(in the rows, 128 means zero)
Known rows, with every way that one mark hangs from another:
j_800(j_907(j_799)): 165 151 120 132 97 133 184 98 122 135 135 135 155 151 211 109 127 103
 119 133 151 162 168 112
j_36(j_949(j_763)): 179 132 117 148 121 102 186 90 113 100 116 159 157 137 142 116 131 98
 125 120 147 135 129 136
j_354(j_285): 171 133 131 134 120 140 174 93 136 105 133 144 144 152 182 122 94 109
 133 127 127 144 145 123
j_457(j_250): 149 151 128 115 141 125 182 120 123 128 140 125 137 156 204 99 117 87
 117 149 139 150 167 135
j_800(j_907 j_949): 167 154 123 136 112 97 188 94 112 160 138 154 180 148 185 97 101 99 134
 124 140 156 143 107
j_907(j_799(j_285)): 172 151 106 135 122 157 184 98 125 128 138 106 122 189 201 141 121 107
 121 121 144 140 174 121
j_799(j_285 j_907(j_178)): 171 153 139 166 153 156 202 93 132 125 133 138 147 167 192 116 95 89 123
 128 135 127 155 119
j_800(j_907(j_178(j_250 j_949(j_36)))): 159 135 113 195 87 136 186 138 103 128 125 183 193 135 168 96 123 87 107
 116 98 177 159 99
j_799(j_285 j_907(j_178(j_250(j_779)))): 166 148 138 168 114 188 202 102 111 117 141 119 130 145 182 131 97 79
 153 131 93 140 148 132
j_907(j_178(j_250(j_779) j_949) j_799(j_285)): 166 140 106 159 117 195 183 118 64 116 143 61 145 167 177 144 113 91 147
 112 75 166 155 115
j_457(j_250(j_779) j_949(j_36 j_763)): 176 130 79 132 141 137 174 134 131 81 123 129 142 122 150 114 172 67 111
 146 140 161 115 136
j_178(j_250(j_779) j_949(j_36)): 162 125 89 173 85 163 188 119 85 121 145 192 144 129 145 127 127 80 121
 121 85 158 154 127
j_457(j_250(j_779)): 148 147 128 113 133 145 184 113 104 107 155 101 122 145 191 110 127 83
 134 154 122 150 148 138
j_36(j_907(j_178(j_949(j_763)) j_799(j_285))): 172 130 113 157 133 166 197 119 86 119 144 90 161 148 165 146 133 106 99
 120 135 164 131 120
j_178(j_250 j_949(j_36)): 163 128 89 175 95 140 189 127 105 142 129 213 158 138 157 115 121 83 104
 118 101 160 172 121
j_800(j_949(j_763)): 182 140 107 137 139 105 185 94 116 146 127 149 175 123 155 115 162 101
 132 130 145 167 118 119
j_178(j_949(j_36 j_457(j_250(j_779)) j_763)): 197 118 50 163 117 158 193 123 103 107 135 176 167 93 143 123 168 74 95
 147 132 163 120 129
j_949(j_457): 179 124 101 151 129 153 196 94 129 123 125 195 152 142 196 112 121 98
 116 142 162 145 154 115
j_800(j_907 j_949(j_36)): 176 153 105 162 100 100 186 108 126 146 137 187 176 145 169 107 134 98
 110 126 146 154 154 102
j_907(j_178 j_799(j_285)): 170 152 129 146 151 167 182 108 115 105 134 66 137 189 202 137 141 110
 123 126 136 156 165 106
j_949(j_36(j_907(j_799(j_285)))): 167 149 109 155 97 172 200 128 133 111 151 150 105 174 186 158 131 106
 83 132 157 136 185 130
j_799(j_285): 158 143 116 142 118 140 190 98 131 124 139 146 126 193 183 130 100 102
 127 119 141 132 160 125
j_36(j_949(j_763(j_250))): 172 140 134 141 106 104 193 121 129 102 124 160 175 125 148 109 137 90
 119 137 136 147 134 129
j_800(j_907 j_949(j_36 j_763(j_250))): 183 151 107 162 76 92 193 138 151 141 134 190 207 100 150 103 184 93 105
 141 141 184 132 101
j_178(j_949(j_763(j_250))): 167 124 108 144 113 121 196 126 117 139 137 178 195 113 151 104 145 84
 106 133 119 171 128 118
j_800(j_907(j_178) j_949(j_36 j_763(j_250))): 181 153 131 175 104 102 189 148 143 118 129 151 222 103 156 95 205 97
 105 146 133 197 121 85
j_949(j_457 j_763): 193 114 88 155 119 144 196 91 140 116 114 197 163 114 173 119 163 103
 116 143 169 162 124 120
j_178(j_250(j_779) j_949(j_763)): 168 113 94 154 86 150 189 105 79 128 134 160 160 107 137 125 140 84 144
 120 90 176 117 136
j_799(j_285 j_907(j_178(j_949(j_36 j_763)))): 194 132 88 203 140 147 201 103 126 124 124 184 179 129 137 126 141 84 89
 113 130 142 128 116

Rows:
198 126 108 154 95 146 201 112 116 83 128 166 172 104 143 122 142 85 132
 148 137 142 115 128 -> j_36(j_949(j_457 j_763(j_250(j_779))))
157 125 110 148 131 146 195 136 134 103 132 201 140 153 168 114 105 78
 86 135 159 133 155 126 -> j_457(j_949(j_36(j_907)))
166 146 122 151 123 129 201 124 115 137 153 189 148 141 165 122 129 98
 93 141 147 145 159 122 -> j_800(j_949(j_36(j_907)))
200 105 49 194 84 154 196 123 122 135 108 241 181 93 143 124 159 87 97
 124 127 172 140 122 -> j_178(j_250 j_949(j_36 j_457 j_763))
175 123 92 166 92 146 193 131 113 105 148 190 176 99 122 121 185 79 99
 140 106 171 120 118 -> j_178(j_949(j_36 j_763(j_250(j_779))))
196 165 88 119 127 126 187 117 111 169 131 100 185 127 228 101 111 87
 121 149 156 166 167 108 -> j_800(j_907(j_799) j_949(j_457(j_250)))
191 121 104 182 130 197 209 97 81 137 130 179 183 96 177 107 86 66 135
 136 90 151 137 121 -> j_799(j_907(j_178(j_250(j_779) j_949(j_457))))
166 118 112 144 98 162 202 158 139 78 143 181 155 103 138 121 160 71 97
 157 141 160 115 129 -> j_457(j_949(j_36(j_907) j_763(j_250(j_779))))
166 143 120 154 132 139 181 105 82 134 135 106 194 148 197 98 117 99 111
 119 123 173 154 93 -> j_800(j_907(j_178(j_949) j_799))
164 144 92 128 159 125 175 143 141 109 119 150 145 159 184 96 120 66 97
 139 148 144 163 125 -> j_457(j_250 j_949(j_36))
196 105 67 163 128 140 196 91 109 138 119 206 187 110 155 114 134 91 106
 125 151 158 118 118 -> j_178(j_949(j_457 j_763))
166 129 138 147 106 116 203 104 107 100 133 170 146 129 144 124 111 100
 110 129 158 129 129 148 -> j_36(j_907 j_949(j_763))
177 128 124 152 115 148 212 104 108 107 134 196 145 142 176 118 61 92
 105 137 164 111 155 137 -> j_36(j_907 j_949(j_457))
189 119 103 148 97 168 202 118 135 98 136 175 166 92 165 121 179 92 126
 163 139 169 110 120 -> j_949(j_457 j_763(j_250(j_779)))
165 152 128 152 120 175 182 127 115 118 125 72 136 178 207 137 135 105
 140 124 112 170 177 114 -> j_907(j_178(j_250) j_799(j_285))
175 128 80 133 140 165 195 109 81 129 149 142 156 128 181 108 93 69 120
 143 118 147 138 130 -> j_178(j_949(j_457(j_250(j_779))))
161 153 152 156 107 171 199 137 92 101 133 74 130 178 189 145 77 98 128
 120 115 136 181 135 -> j_36(j_907(j_178(j_250) j_799(j_285)) j_949)
199 104 49 193 75 175 194 116 102 116 121 220 169 88 130 138 167 81 113
 130 111 173 122 126 -> j_178(j_250(j_779) j_949(j_36 j_457 j_763))
195 132 91 138 121 136 193 103 100 84 127 125 149 115 157 123 129 78 131
 146 146 137 119 145 -> j_36(j_949(j_457(j_250(j_779)) j_763))
186 113 113 192 122 172 207 133 140 79 125 200 163 101 163 127 198 105
 77 158 176 167 126 114 -> j_949(j_36(j_907(j_178)) j_457 j_763)
191 112 81 157 111 142 204 123 124 141 126 208 205 97 161 106 140 83 102
 141 137 170 127 112 -> j_178(j_949(j_457 j_763(j_250)))
192 103 65 168 96 151 197 110 107 149 109 211 186 99 160 117 126 88 122
 122 123 173 131 127 -> j_178(j_250 j_949(j_457 j_763))
184 128 111 133 108 153 209 118 96 83 142 133 139 104 159 127 108 78 117
 157 154 129 119 159 -> j_36(j_907 j_949(j_457(j_250(j_779)) j_763))
165 144 120 151 109 164 199 126 123 110 148 167 122 142 190 137 154 104
 78 150 157 150 181 126 -> j_949(j_36(j_907(j_799)))
178 143 110 142 101 89 188 93 120 154 127 157 191 120 161 104 148 103
 134 124 151 173 114 111 -> j_800(j_907 j_949(j_763))
202 135 77 170 137 136 193 107 128 139 125 206 170 131 171 120 147 97
 100 140 156 148 154 103 -> j_800(j_949(j_36 j_457))
166 148 139 132 120 143 200 107 90 110 142 126 130 154 184 129 86 100
 107 134 150 123 175 140 -> j_36(j_907(j_799) j_949)
